Each row comes from the steps of one path. Every step used is in the known rows, and no mark comes twice. Write the path behind each row, first mark first.
Known rows
X/F/J: [ 1.733 -0.995  1.747  2.056  1.305  3.282  1.087  1.698  0.722 -0.563
  0.633 -1.203  1.488 -1.398  1.410 -0.533 -0.849  0.345  1.800 -2.429
 -0.436 -0.661  0.399 -0.456]
Q/H/F/S: [-1.709  1.743  2.439  1.102  1.229  1.836  2.196 -1.300  0.217  0.020
 -0.774 -1.034 -2.938 -1.661 -4.927  1.258  2.715 -1.028  1.012 -3.078
 -1.713  0.656  4.081  5.313]
S/F: [-0.394  0.158  2.433  0.806  0.353  2.214 -1.140  0.562  0.719 -0.368
 -0.197 -0.713 -3.520 -1.254  2.224 -0.588 -0.285  1.388  2.157  0.165
 -1.451 -3.161  1.471  0.340]
D/C/X/F/J: [ 0.774 -1.206  1.411  3.532 -2.896  4.621  0.448  0.308  1.746 -0.432
  1.492 -0.038  1.206 -1.265  3.263 -2.067 -0.908  1.670  2.176 -5.135
  1.607  2.975 -0.347 -6.462]
C/X/F/U: [ 0.197 -0.876  2.164  3.816 -2.365  3.680  0.677  0.520  1.281 -1.066
  0.675 -0.044 -0.813 -1.791  1.326 -0.530 -0.725  1.678  2.676 -1.886
  0.965  2.771 -4.379 -1.750]
H/F/J: [ 0.751  1.447  1.954  1.046  0.980  1.860  2.185 -1.293  0.807  0.758
  0.536 -0.539 -0.574 -0.576  1.268 -0.810 -0.524  0.391 -0.235 -1.514
 -1.480 -2.320  5.903  3.401]
F/L: [ 0.130  2.703  4.932  0.503 -0.293  1.549  0.384  0.126 -0.073 -0.262
  0.427  0.745 -2.587 -3.036  2.832  0.164  1.393  4.083  1.544  0.354
 -0.783 -0.974  0.815  0.310]
F/J: [ 0.912  2.515  2.204  1.831  0.918  1.959  0.483 -0.004 -0.027  0.105
  0.243 -1.010  0.625 -0.172  1.568 -0.350 -0.084  0.290  1.299 -2.001
 -0.813 -1.417  3.263 -0.090]
L/F/U/Q: [ 0.545  3.246  1.430 -0.848  4.996 -3.164 -4.589  2.230  0.653  0.022
  0.872  0.269  0.383 -0.742  0.342 -1.950  0.160  0.225  3.011 -0.169
 -0.352  0.291 -1.198 -0.231]
L/F/S: [-1.906  2.418  2.813  1.233  2.701 -1.174 -0.773  1.031  0.638 -1.344
 -1.223 -1.122  0.095 -2.525 -2.214 -1.325  1.672 -0.206  2.729 -2.332
 -0.806  1.822  0.911  0.315]
S/F/J: [ 0.953 -0.321  1.274  1.387  0.650  2.295 -0.376 -0.167  0.922  0.136
  0.530 -1.127 -1.832  0.167  1.428 -1.549 -0.519  0.032  0.171 -2.276
 -1.649 -4.149  3.240 -0.011]
U/F/S: [-1.977  1.126  2.531  1.104  2.540 -1.370 -2.236  0.570  0.353 -1.360
 -1.827 -2.087 -2.635 -3.047 -1.250  2.455  1.754 -0.615  2.610 -2.420
 -1.550  0.751 -2.373  1.958]
D/F: [ 0.134  3.043  3.182  1.856  0.817  0.082 -0.707  2.239  0.592 -0.802
 -0.118  0.074 -1.055 -1.692  1.171 -2.176 -0.005  1.371  3.018  0.760
  0.205 -0.110  2.166  3.621]
H/Q/D/C/X/F/J: [ 0.565 -0.110 -0.744  2.703 -0.044  3.893  2.937 -0.763  2.019 -0.333
  3.783 -0.365  0.605 -1.441  0.270 -1.921  0.451  2.180  1.166 -5.857
  1.290  2.465  0.879 -2.443]
C/X/F: [-1.174 -0.752  3.003  3.761 -2.087  4.009 -0.029  0.717  1.082 -0.748
  0.211 -0.596 -0.289 -2.716  2.209 -0.148 -0.370  1.828  3.679 -1.644
  0.351  3.409 -1.615 -0.377]
S/F/L: [ 0.219 -0.406  4.042  0.029 -0.446  1.934 -0.427 -0.177  1.024 -0.110
  0.836  0.587 -4.951 -2.726  2.659 -1.069  1.124  3.801  0.503 -0.023
 -1.465 -3.688  0.599  0.224]
H/Q/S/F: [-1.230  1.193  1.579  0.015  4.057  2.080  1.673  0.088  0.102  0.221
  1.856 -1.043 -4.173 -1.675 -4.062 -0.818  0.053  2.847  6.428 -1.774
 -2.004 -1.527  2.496  1.698]
U/Q/H/F: [-0.763  2.644  2.016 -1.410  3.763  0.115 -2.436  0.004  0.119  1.563
  1.044 -0.050 -2.224 -0.745 -1.396  1.217  1.651 -0.231  2.206 -0.636
 -2.221 -0.331  4.426  6.269]
L/F/U: [ 0.702  2.959  2.537  0.612  0.443 -1.141 -0.722  1.429  0.395 -1.203
 -0.639  1.041  0.245 -1.885  0.568 -2.287 -0.164  1.038  1.426  0.436
  0.047  0.623 -1.359 -0.908]
H/Q/S: [-1.209  4.046  2.483  0.519  4.155  1.846  2.343  0.212 -1.022  0.126
  1.562 -0.824 -1.694 -1.974 -3.776  0.412  0.498  3.223  7.491 -1.616
 -1.337  1.114  2.691  1.655]
C/X: [-1.864  2.755  3.399  3.649 -2.519  2.594 -0.685 -0.902  0.427 -0.181
 -0.036 -0.254 -1.315 -1.590  2.387  0.034  0.456  1.702  3.150 -1.138
 -0.227  2.587  1.392  0.037]
Q/D: [-0.569  3.366  2.163  1.318  0.006  1.052 -0.424  0.225 -0.301 -0.818
  0.898 -0.162 -1.327 -1.268 -0.038  1.148  1.418  0.349 -1.245  0.683
 -0.834 -0.759  2.053  3.553]
X/F/U/Q: [ 1.377 -0.130  0.816  0.035  5.072  0.927 -2.808  2.932  1.033 -0.155
  1.722 -1.102 -0.499 -0.773  1.173  0.585 -0.737  0.691  4.644 -0.923
 -0.174 -0.692 -3.886 -0.606]
Q/D/C: [-0.132  3.551  1.594  0.622 -0.988  1.666 -0.741  0.720  0.194 -0.943
  1.426  0.678 -1.630 -1.238  1.582  0.122  1.173  1.616 -0.720 -0.474
  0.566  0.073  1.539 -2.269]
F/U/Q: [ 0.684  3.347  1.199 -0.123  4.601 -0.476 -3.607  1.421  0.284  0.527
  1.474 -0.825 -1.595  0.426  1.420  0.745  0.035  0.645  4.000 -0.540
 -0.569 -1.395 -1.006 -0.405]
Q/D/C/X/F/J: [ 0.595 -1.086  0.251  3.615 -3.288  3.975  0.345 -0.158  1.714 -0.897
  2.846  0.497  0.822 -0.930  0.478 -1.682  0.432  0.553 -2.410 -4.866
  1.565  2.645  0.180 -3.135]
H/Q: [-0.400  4.015  2.139  0.407  3.672  1.919  2.241  0.313 -0.070  0.118
  0.456 -1.413 -1.330 -2.058  2.184  0.380  0.200  3.250  6.768 -0.746
 -1.139 -0.755  2.552  1.125]

Write each row's path
[ 0.793  0.390  0.286 -0.566  4.548 -0.178 -4.331  1.189  1.302  0.591
  1.800 -1.042 -3.941  0.747  1.238 -0.582 -0.390  0.437  2.919 -0.806
 -1.238 -4.072 -1.137 -0.281] : S/F/U/Q
[-1.821  1.458  2.163  1.199  2.591  1.595  2.113 -1.104  1.078 -0.408
 -0.607 -1.955 -2.745 -1.752 -1.656  0.653  1.093  0.224  2.185 -2.138
 -1.528 -0.761  3.791  3.561] : H/F/S
[ 0.835  2.094  2.096  0.356 -0.980  1.995  2.352 -0.806 -0.029  0.421
  0.019  1.114 -2.925 -1.127 -2.241  0.349  0.869  0.361 -0.220 -0.353
 -0.885 -0.372  1.741  4.247] : Q/H/F/U
[-0.416 -0.645  1.984  0.573 -0.134  1.426 -3.660  0.602  1.957  0.024
  4.698  1.449 -2.114 -2.560  1.539 -0.707  2.435  3.493 -0.542 -3.153
  1.207  2.667 -2.403 -2.343] : U/Q/D/C/X/F/L
[ 0.828  2.026  1.979  0.564  0.388  1.560  2.141 -0.655  0.683 -0.010
  0.131  0.204 -2.925 -1.174  1.108 -0.344 -0.624  1.557  0.900  0.633
 -0.605 -1.971  1.405  2.469] : H/F/U
[ 0.423  0.280 -0.579  2.280 -0.727  3.611  2.958 -0.015  1.868 -0.919
  3.555  0.467 -1.559 -1.882  0.142 -1.308  0.289  3.135  2.245 -3.827
  2.073  2.902 -3.420 -3.435] : H/Q/D/C/X/F/U
[-1.358  0.560  1.600 -0.774  5.083  0.065 -4.952  1.344  0.218  0.826
  2.478 -0.921 -3.658 -0.066 -3.901 -0.151  0.219  0.421  4.427 -1.385
 -2.346 -1.695  1.827  1.511] : U/Q/S/F
[-0.375  2.273 -0.573  0.584  0.224 -0.065 -2.494 -1.735  2.107  0.885
  3.939  1.258 -3.231  0.352  0.035 -0.950  0.993  0.883 -1.689 -2.420
  0.967  0.971  1.303  0.271] : H/F/U/Q/D/C/X
[ 0.837  2.489  2.398  0.963  1.116 -0.877 -0.604  0.828  0.395 -0.425
 -0.285  0.329  2.466 -1.423  0.594 -2.805  0.004 -0.152  0.319 -1.679
 -0.670  0.259  2.985  0.056] : L/F/J
[-0.168  2.031  3.680 -2.239  2.893 -0.435 -1.626 -0.704  0.303  1.912
  2.051  1.254 -3.630 -2.190 -0.953  0.767  3.077  2.265  0.463 -0.810
 -2.170 -0.960  3.573  6.220] : U/Q/H/F/L
[-0.304 -0.155  2.042  1.222 -1.218  3.573  2.901 -0.609  1.941 -0.536
  4.056  1.471 -2.471 -4.134  1.499 -1.457  2.233  5.759  1.494 -3.681
  1.288  2.961 -1.696 -2.127] : H/Q/D/C/X/F/L
[ 0.543  2.356  0.987 -0.999  4.740 -0.683 -1.783  0.251  0.985  1.193
  1.618 -0.401 -2.698 -0.027  1.012  0.280 -0.328  0.792  2.438 -0.011
 -1.232 -2.324  1.336  3.088] : H/F/U/Q
[ 0.581 -0.285  0.478  1.577  0.935  2.252 -3.569  1.794  1.958 -0.029
  2.612  0.103 -0.881 -0.551  2.804 -1.064 -0.793  1.974  4.934 -3.672
  1.915  3.039 -4.608 -6.774] : D/C/X/F/U/Q
[ 0.565  2.461  4.790  0.992  0.048 -0.422 -0.010  1.456  0.701 -0.460
  0.864  1.241 -2.310 -3.095  1.629 -2.628  1.320  3.750  1.292  0.747
  0.156 -0.709  1.353  3.467] : D/F/L
[ 0.262  0.208  1.630  1.051  0.474  1.861 -0.274  0.511 -0.045 -0.523
  1.285  0.124 -4.479 -0.513 -4.688 -0.957 -0.384  1.061  1.967 -0.954
 -0.950 -1.780 -0.997 -0.533] : Q/S/F/U
[ 1.181  3.904 -0.091  1.180  3.444 -0.983  2.522  1.077  0.874 -0.691
  2.531  0.077 -2.034 -0.838 -2.629 -2.539  0.811  1.632  0.932 -0.117
  0.487 -1.276  0.789  6.339] : H/Q/D/F/U
[-0.563  0.584  3.332 -0.959  3.187  1.761  2.334 -0.645  0.243  0.479
  2.831  0.335 -5.589 -3.146 -3.580 -1.200  1.480  5.390  4.623 -1.737
 -2.057 -2.131  1.630  1.636] : H/Q/S/F/L
[ 0.114  2.981  2.517 -0.493  4.188 -3.161 -4.007  1.689  1.114  0.212
  3.695  0.970 -2.439 -1.548 -1.107 -1.718  2.919  1.862 -1.799  0.344
 -0.379 -1.477  1.853  7.479] : U/Q/D/F/L
[ 1.267  3.142  0.936  2.144  0.287 -0.865 -0.010  1.549  0.785 -1.265
  1.667  0.833 -1.780 -0.519 -2.317 -2.219  0.728  0.105 -2.549  0.789
  0.956 -0.953 -0.147  5.596] : Q/D/F/U
[ 0.051  0.019  0.537 -0.084  5.601 -0.034 -4.125  0.602  0.468  1.360
  3.178 -1.365 -1.997  1.277 -4.826 -1.089  0.059 -0.668  2.297 -3.678
 -2.251 -2.735  3.444  1.110] : U/Q/S/F/J
[-0.241 -0.176  0.712  1.509  1.295  2.046 -3.486  1.723  1.048  0.075
  3.536  0.550 -1.172 -0.748 -3.226 -0.973 -0.438  1.960  5.689 -4.579
  1.776  4.731 -4.210 -6.508] : D/C/X/F/U/Q/S
[-0.365  3.426 -0.244  1.687  0.161  0.101 -4.356 -0.424  1.315  0.178
  3.730  0.747 -2.080  0.706  0.488 -0.410  1.341  0.750 -0.156 -2.908
  1.473  1.879 -1.099 -3.189] : F/U/Q/D/C/X
[-0.330  3.901  0.571 -0.986  3.386 -0.404 -4.758  1.458  0.525  0.167
  2.963  0.055 -1.428  0.028  1.323  0.586  1.445  0.883  0.856 -1.047
  0.045 -0.500  1.677 -1.576] : U/Q/D/C
[-0.836  0.118  3.437 -1.563  4.449 -0.262 -4.271  0.616  0.386  1.030
  3.184  0.316 -5.165 -1.526 -3.502 -0.506  1.738  2.914  2.813 -1.412
 -2.213 -2.368  0.957  1.408] : U/Q/S/F/L
[ 0.889  0.640  0.532 -0.638  3.097  0.171 -4.189  0.920  0.479  0.908
  1.678 -0.121 -3.925  0.870 -2.161 -0.137  1.100 -0.758  1.605 -1.711
 -1.614 -2.693 -0.646  1.504] : S/F/U/Q/H
[ 0.321  3.475  0.305 -0.896  4.677 -4.062 -4.612  1.788  0.748 -0.271
  2.179  0.825  0.196 -0.490 -2.241 -1.458  1.378 -0.950 -1.502  0.151
 -0.359 -0.144 -0.882  3.081] : L/F/U/Q/D
[ 0.522  0.575 -0.735 -0.553  4.191 -0.784 -4.337  0.766  1.257  0.203
  3.246 -0.535 -4.149  0.994 -1.361 -0.179  0.895 -0.734 -1.881 -0.427
 -1.404 -4.461 -0.673  3.069] : S/F/U/Q/D
[ 1.749  0.172 -0.752 -0.659  3.474  0.798 -3.226  2.925  1.375 -0.690
  3.605  0.247 -0.968 -0.432  0.235 -0.036  0.295  0.621  0.544 -1.848
  1.231 -0.265 -3.926 -3.354] : X/F/U/Q/D/C
[-2.207 -0.199 -0.298  2.931  1.490  3.642  2.764 -0.556  2.154 -1.333
  2.928 -1.719 -1.757 -2.558 -2.560 -0.391  2.203  1.867  3.543 -6.479
  1.109  4.089 -1.067 -2.323] : H/Q/D/C/X/F/S
[ 0.500 -0.558  0.381  3.132 -3.911  3.534  0.359  0.414  1.765 -1.569
  2.581  1.231 -1.287 -1.477  0.473 -1.077  0.261  1.606 -1.118 -2.740
  2.373  3.204 -4.196 -4.093] : Q/D/C/X/F/U
[-0.138 -0.446 -0.124  2.590  1.731  0.865 -3.286  0.909  1.650 -0.223
  3.607 -0.233 -0.915 -0.463 -1.491  0.290  0.721 -0.422 -0.352 -2.305
  0.535  2.011 -3.817  2.306] : C/X/F/U/Q/D
[-0.563  3.774  2.284 -0.341  3.614  0.141 -4.140  1.270 -0.626  1.008
  0.916 -0.444 -1.109 -0.358 -1.182  1.716  2.056 -0.397  3.591 -1.316
 -1.549  0.457  2.010  2.778] : U/Q/H
[ 0.327  2.455 -0.134 -0.920  4.441 -1.315 -1.772 -0.399  1.017  0.836
  3.074  0.028 -2.970  0.241 -1.580  0.579  0.921 -0.363 -2.106  0.255
 -1.139 -2.643  1.879  6.399] : H/F/U/Q/D
[ 0.406  3.351  1.326  0.585  5.314 -2.465 -3.856  2.844  0.066  0.188
  2.651  0.213 -1.599  0.442 -5.907 -2.129 -0.042  0.301  4.365 -0.985
  0.169  0.461 -0.035  3.430] : D/F/U/Q/S
[-0.246  2.345  1.224 -1.054  5.269 -0.707 -1.745  0.167  0.133  1.063
  2.576 -0.009 -3.043  0.082 -5.037  0.287 -0.178  0.762  3.252 -0.970
 -1.293 -0.553  1.733  3.634] : H/F/U/Q/S
[ 1.271  3.552  1.296  0.293  3.700 -1.912 -3.814  2.609  0.322  0.492
  1.614  0.500 -1.346  0.648 -3.307 -1.692  1.363 -0.801  2.435 -1.041
  0.143  0.287 -0.105  4.706] : D/F/U/Q/H
